In the rows, zero is written as 128.
Known rows, with every step that occurs:
fimas -> gikab -> fudim: [104  76 114 212 151 150 117  99  88 127 111 122 166 121 114 158 149 125
 168 136 119 150 158 172 128 141 123 107 143 129 119 148 162 141 123 111
 149 143]
lefomik -> gubu -> fimas -> gikab: [137  88  95 169 138 117 104 130 118 148 173 132 173 104  82 160 145 173
 166 104 126 222 108 145  97 101 139 172 142 162 151  88 122 144 181 111
 131 145]
fudim -> gubu -> lefomik: [131 137 179  99  96 114 111 122 133 105 170 154 197 120 152 143 122 127
 115 106 118 162 130  72 151 130 109 132 110 140 107 150 128 106 132 121
 139 171]
gavav -> lefomik: [136 115 106 135 143 116 113 134 116 135 134 134 130  88 135 137 143 145
 124 161 142 110 110 147 122 142 143 168 141 138 125 108 154 142 125 153
 125 133]
meze -> fudim -> gubu: [113 179 167 106  95  96  99 149 108 106 180 174 189 127 153 146 161 107
 146 131 140 118 154  81 130 162 141 119 125 115 131 131 142 145 127 160
 175 120]
gavav -> runag -> muga: [133 111 139 140 114 146 116 122  91 122 129 112 135 122 128  99 109 161
 142 127 144  73 106 129 108 127 126 132 126 130 160 136 146 141 166 112
 114 149]
gubu -> fimas -> gikab -> fudim: [109  59 114 223 172 128 119 101 115 136 125 117 194 101  94 175 142 149
 183 127 117 188 139 153 110 121 108 118 144 128 128 108 144 139 139  91
 158 164]
fimas -> gubu -> fimo: [169 122 139 198 142 128 113 104 108 132 153 147 165 104 139 120 133  96
 142 117  88 159 106 140 125 103 127 139 110 106 141  90 140 103 131  71
 175 111]
runag -> gikab -> fimas: [137 138 172 126 141 124 140 112 112 110 119 121 124 127 103 122 191 140
  99 128 134 161 152 107 107 107 182  87 102 132 133 159 133 165 113 128
 153 156]
fudim -> gubu -> lefomik -> gavav -> runag: [140 106 206  70  96 137 120  95 114 100 160 169 210  73 116 129 118 184
 102 113 110  93 140  55 109 145 119 162 128 142 100 130 133  84 146  90
  82 134]
gikab -> fimas -> gubu: [117 113 132 175 154 140 129  91 119 108 143 127 153 113 126 143 151 133
 120 133 108 155 145 143 104 112 156 116  73 130 143 121 136 123 121  92
 168 155]
lefomik -> gavav -> runag -> meze -> fudim: [152 155 201 101 117 141 133 132  82 100 141 155 169  88  63 149 181 184
 135 126 158  71 151 102  82 200 144 145 163 128 155 131 165 114 149 138
  99  86]
fimas -> gikab -> fudim -> gubu: [ 95  91 134 193 135 129  85 102  79 116 133 148 205 121 138 156 166 127
 171 140 120 157 178 123 145 122 120 110 124 127 106 152 159 164 123 126
 173 157]
runag -> meze -> fudim -> gubu -> fimas -> gikab: [118 122 174 152 129  93  91 149  79 109 179 181 251 136  82 185 206 149
 193 109 135 211 128 109 122 153 126 131 122 125 170 127 160 183 168 149
 213 153]
fimo -> gubu -> lefomik -> gavav -> runag: [157 114 209 110  84 172 152  80 149 126 141 129 173  69  81 139  91 181
  68 110 120  82 131 104 107 150 121 135 140 130  84  98 147  24 132  89
  26 137]
lefomik -> gubu -> fimas -> gikab -> fudim: [132  85  99 226 144 123  90 115 109 136 162 116 191  86  78 174 152 159
 183 115 138 220 136 152 109 115 121 157 159 150 136  99 142 143 162  97
 147 167]
runag -> gavav -> lefomik -> gubu -> fimas: [158 132  87 128 165  98  66 184 120 162 178 133 171  61 122 143 122 174
 151 102 145 195  78 144 110 115 168 204 159 151 174  77 145 172 153 126
 141 117]
gavav -> lefomik -> gubu: [153 147 100 130 116 111  92 154 118 135 174 130 136  74 134 140 146 157
 125 148 150 146 105 139 124 138 159 196 162 163 139  97 146 141 146 154
 126 131]
gavav -> lefomik -> gubu -> fudim: [152 115 114 114 124 112  97 157  99 154 155 140 161  44 133 147 142 155
 155 147 147 148  96 164 110 129 157 189 157 176 114  66 104 108 157 157
 117 147]
meze -> runag -> gikab -> fudim: [131 156 158 152 131 132 149 134 116 109 161  83 152 130  98 138 200 137
 129 144 147 136 150 118 141 111 172  67 127 130 129 137 160 129 137 121
 159 193]
runag -> gavav -> lefomik: [133 134  99 112 178 119  89 169  94 144 128 141 139  88 152 130 127 150
 135 121 135 116 110 166 128 132 159 156 142 132 145 130 152 172 114 142
 140 103]
lefomik -> gavav -> runag -> zofog: [133  88 176  81 117 153 151 110 102 150 134 122 133  85  87 107 119 185
 105 156 156  57 163 123 115 157 162 106 150 140 135 138 116 117 163 123
  78  95]
fimo -> gubu: [135 143 150 147  92 151 133 113 151 144 134 120 135 125 123 129 100 127
 102 126 126 126 136 140 157 116 128 106 113 109 108  93 146  97 118 140
 104 145]
meze -> runag: [128 150 123  91 132 142 141 138 145 118 172 103 132 136 121 130 157 129
 141 150 126 126 120 128 134 102 158 108 117 136 136 119 122 110 133 129
 139 155]
fimas -> gikab: [108  84 119 157 152 140 126 106 100 132 121 134 146 149 113 137 151 134
 153 127 111 148 138 161 117 120 129 132 120 138 133 139 139 137 140 121
 142 120]
gikab -> fudim: [119 122 133 179 137 134 113 119 116 117 114 113 153 111 127 143 139 122
 140 137 140 133 160 130 137 146 116 111 143 121 105 130 148 132 111 114
 134 150]
fudim -> gubu -> fimo: [166 138 157 135 100 113  80 112 103 126 150 163 183 102 160 122 137  95
 138 134 100 161 125  85 147 104 128 130 114 113 123 112 122 158 114 123
 184 110]
fimas -> gubu: [126 116 127 176 153 127 142 120 123 121 159 134 153 126 140 127 131 127
 137 111 111 132 116 150 126 123 132 135  99 127 138 112 141 104 148  93
 139 134]
gikab -> fudim -> gubu -> fimo: [162 142 164 183 116 121  72 106  88 115 135 144 216  81 162 144 145  94
 149 141 104 161 158  85 157 116 124 110 136 101 105 121 140 159  96 112
 201 132]
gavav -> runag -> gikab -> fudim -> gubu: [145 136 199 166 119 120 121 114  80  91 124 144 198 106 126 115 170 159
 110 116 134 110 172  61 113 136 149  98 113 139 110 155 162 173 139 120
 143 162]
fudim -> gubu: [118 129 141 111 112 110  98 132 122 120 157 168 169 130 159 126 135 124
 133 126 126 141 141  90 152 120 132 124 105 133 115 133 126 153 132 139
 165 139]

Rows:
[103  71 183 162 127 140  99  78  96 113 162 152 240  74 104 178 152 160
 149 123 118 151 168 116 130 146 114 127 152 128  86 152 154  92 125  88
 126 160]
fimas -> gikab -> fudim -> gubu -> lefomik -> gavav
[146 106 198 100 150 138 150  81 103 109 116 128 127  90  68 114 184 190
  82 141 140  90 151  87  63 128 198 111 124 143 129 137 129 140 125  97
  93 123]
lefomik -> gavav -> runag -> gikab -> fimas
[125 105 148 178 128 108  89 121 133 120 159 144 221  86 138 168 128 139
 159 121 128 184 134  88 137 115 111 122 132 120 112  98 139 158 126 111
 179 180]
gikab -> fudim -> gubu -> fimas
[131 120 156 172 129 131 142 108 132 109 176 135 182 112 129 142 121 136
 112  90 106 158 102 128 122 123 104 143  95 137 128 123 148  59 152  72
 123 169]
fimas -> gubu -> lefomik
[134 120 203 116  81 150 141  91 170 142 156 126 165  86  90 150  92 160
  73 116 129 115 133 126 144 142 114 120 149 121  79  99 151  30 119  97
  52 149]
fimo -> gubu -> lefomik -> gavav
[129  75  87 230 158 120  77 128  96 142 162 124 205  46  97 192 159 175
 173 147 150 204 111 169 104 131 137 194 174 167 139  79 167 153 160 123
 145 171]
gavav -> lefomik -> gubu -> fimas -> gikab -> fudim
[145 129 134 109 115 120 109 142 110 147 146 137 156  83 121 135 127 140
 159 114 126 172 115 144 115 116 141 144 142 167 115  91  74 103 164 137
 118 140]
lefomik -> gubu -> fudim
[116  71 139 250 136 150 122  92 138 148 121 114 202 101  89 190 114 141
 156 126 121 183 138 170 136 110 107 104 134 112 106  74 172 111 132  99
 126 179]
fimo -> gubu -> fimas -> gikab -> fudim
[141 106 142 121 134  94 106 135 142 123 170 162 200 107 134 151 119 144
 146 114 119 180 114  78 132 105 121 139 117 126 122  92 126 157 147 126
 167 158]
fudim -> gubu -> fimas
[120 175 200  89  73 100 108 136 118  95 196 178 218 116 142 156 154 109
 127 105 132 150 145  67 129 164 123 122 128 120 123 145 141 108 132 134
 154 148]
meze -> fudim -> gubu -> lefomik
[123  61 109 170 169 125 129 119 130 151 142 134 168 128  84 158 136 146
 165 116 106 182 108 149 107 108 119 139 125 137 141 101 133 141 152 104
 145 139]
gubu -> fimas -> gikab
[123  86 155 153 172 132 128 101 103 127 127 141 183  87 132 150 141 130
 156 132 105 167 132 167  93  83 154 106  75 143 116  84  90  99 132  85
 167 164]
gikab -> fimas -> gubu -> fudim
[138  96 146 224 125 131  65  84  57 122 134 156 221 100 139 150 164 101
 175 145  92 177 164 131 153 110 125 118 134 111 116 132 149 166 111 106
 214 128]
fimas -> gikab -> fudim -> gubu -> fimo
[146 135 103  92 162 113  69 190  79 170 144 142 172  44 147 137 120 162
 165 114 145 163  98 179 116 121 171 180 154 173 144  95 107 136 147 144
 131 112]
runag -> gavav -> lefomik -> gubu -> fudim
[134 104 212 129 100 142 114  80 102  88 155 162 231  49 118 151 125 183
 113 122 124 101 168  66 112 162 115 143 155 132  87 132 150  88 128  83
  88 152]
gikab -> fudim -> gubu -> lefomik -> gavav -> runag
[138 136 176 181 139 126 138 132 108 119 122  98 147 120 106 140 171 140
 119 121 148 132 159 121 136 138 139  86 138 125 115 158 155 147 123 116
 140 158]
runag -> gikab -> fudim
[154 117 100 140 131  94  92 161 135 149 186 125 164  48 108 161 140 176
 141 128 152 183  76 124 105 128 146 212 169 169 153  66 139 142 164 148
 126 155]
gavav -> lefomik -> gubu -> fimas
[125 104 175  98 118 137 137 100 141 133 159 136 156  86  96 141 114 159
 103 118 133 113 119 114 120 150 120 152 155 130 107 127 129  59 131  94
  75 131]
gubu -> lefomik -> gavav
[182 159 129 147 101 118  82 121 102 146 159 129 144  83 123 128 137 110
 142 124 121 187 113 108 130 112 140 167 151 136 141  97 110 127 141 120
 151 105]
lefomik -> gubu -> fimo
[159 117 146 194 156 138 107  73 101 118 147 136 167  92 133 137 153  99
 130 139  78 184 121 139 105  88 154 119  85 112 136  97 134 124 112  66
 199 129]
gikab -> fimas -> gubu -> fimo
[128 104 193  75  99 114 106 106 130 115 187 162 201  82 117 144 128 162
 110 116 129 131 133  75 141 138 121 151 141 130  93 135 126  87 133 102
 106 150]
fudim -> gubu -> lefomik -> gavav
[146 180  82  78 145 123  79 191 113 139 209 109 140  84 133 132 160 159
 136 127 143 145 108 151 126  98 213 167 138 164 173 105 146 155 156 147
 152 130]
meze -> runag -> gavav -> lefomik -> gubu
[147 119 189 174 162 143 165  94  86  92 121 128 150 114 101 116 187 163
  99 113 103 134 141 106  61 101 182 105  64 151 154 135 147 141 154  76
 142 161]
gavav -> runag -> gikab -> fimas -> gubu
[141 163  86 117 154 114  64 181  94 152 160 136 137  73 144 131 131 161
 133 113 152 148 111 160 121 136 178 189 158 151 156 112 149 172 146 146
 131  96]
runag -> gavav -> lefomik -> gubu
[129 166 112  71 159 145 117 166 128 128 164 109 137 139 123 109 148 134
 138 118 120 142 137 142 138  91 175  95 115 129 159 139 129 142 134 119
 160 116]
meze -> runag -> gavav
[152 175 192 125 106 136 133 148  81  88 125 141 167 118  86 148 181 150
 138 110 147 107 149 101  91 180 134 137 132 131 166 144 161 136 149 147
 138 108]
gavav -> runag -> meze -> fudim
[114  67 129 152 150 108 104 115 109 128 161 166 219 125 120 157 144 149
 176 119 110 191 117 115 121  96 122 139 112 141 128 103 131 167 154 117
 180 153]
fudim -> gubu -> fimas -> gikab
[126 121 178 114 180 134 165 113 111 119 167 117 184 107 101 136 211 149
 132 133 106 169 125 148  92  60 210  53  59 157 137 100 107  99 155  87
 186 200]
meze -> runag -> gikab -> fimas -> gubu -> fudim
[158 107 190 100 134 141 160 115 101 124 123 136 133  97  73 103 171 195
  92 118 141  61 135  98  78 141 166 132 145 136 137 132 140 119 142 100
  60 105]
lefomik -> gavav -> runag -> gikab
[134 118 176 175 136  90 113 138 120 115 160 138 218  97 118 150 164 153
 137 107 138 182 136  72 133 116 136  97 130 121 108 118 155 178 134 119
 174 193]
runag -> gikab -> fudim -> gubu -> fimas
[156 121 231  86  97 142 116 114 103  79 152 168 222  76  89 148 152 209
 103 100 124 117 133  53 120 160 111 162 135 148 123 150 146 100 157 107
  92 138]
fudim -> gubu -> lefomik -> gavav -> runag -> meze
[189 161  98 135 149 114  42 166  78 158 162 138 154  52 144 122 135 130
 135 119 123 169  90 151 123 116 177 194 170 140 168 102 141 172 126 130
 167  78]
runag -> gavav -> lefomik -> gubu -> fimo
[144 162 160  89 131 125 164 147 134 113 174 100 129 148 101 113 196 143
 109 135 143 126 125 108 126  93 187  82 113 141 140 138 139 131 143 125
 143 169]
meze -> runag -> gikab
[135 168 235  83  81 110 106 131  94  87 201 180 236  89  92 174 186 161
 128 107 157 140 144  69 141 190 123 143 151 115 136 145 165 101 143 136
 143 139]
runag -> meze -> fudim -> gubu -> lefomik -> gavav
[140  92 158  99 132 155 139 105 118 131 119 138 134  77  89 121 130 181
 117 129 126  68 132 107  88 153 143 155 156 138 123 116 131  93 142  99
  66  95]
lefomik -> gavav -> runag
[142  72  84 174 153 104  89 138 105 158 184 137 181  67  92 174 157 177
 166 136 142 213  85 167  94 117 147 211 153 174 161  76 150 152 177 139
 131 155]
gavav -> lefomik -> gubu -> fimas -> gikab
[125 166 172 125 120 115 121 139 113  94 190 116 195 133 129 138 203 137
 132 142 140 141 166  78 153 100 176  67 107 133 118 147 157 158 137 135
 186 198]
meze -> runag -> gikab -> fudim -> gubu
[128 156  93  81 179 135  98 184 114 136 177 119 141  98 141 130 151 147
 137 134 138 115 109 168 133 100 192 136 128 138 162 116 161 154 123 144
 161 129]
meze -> runag -> gavav -> lefomik
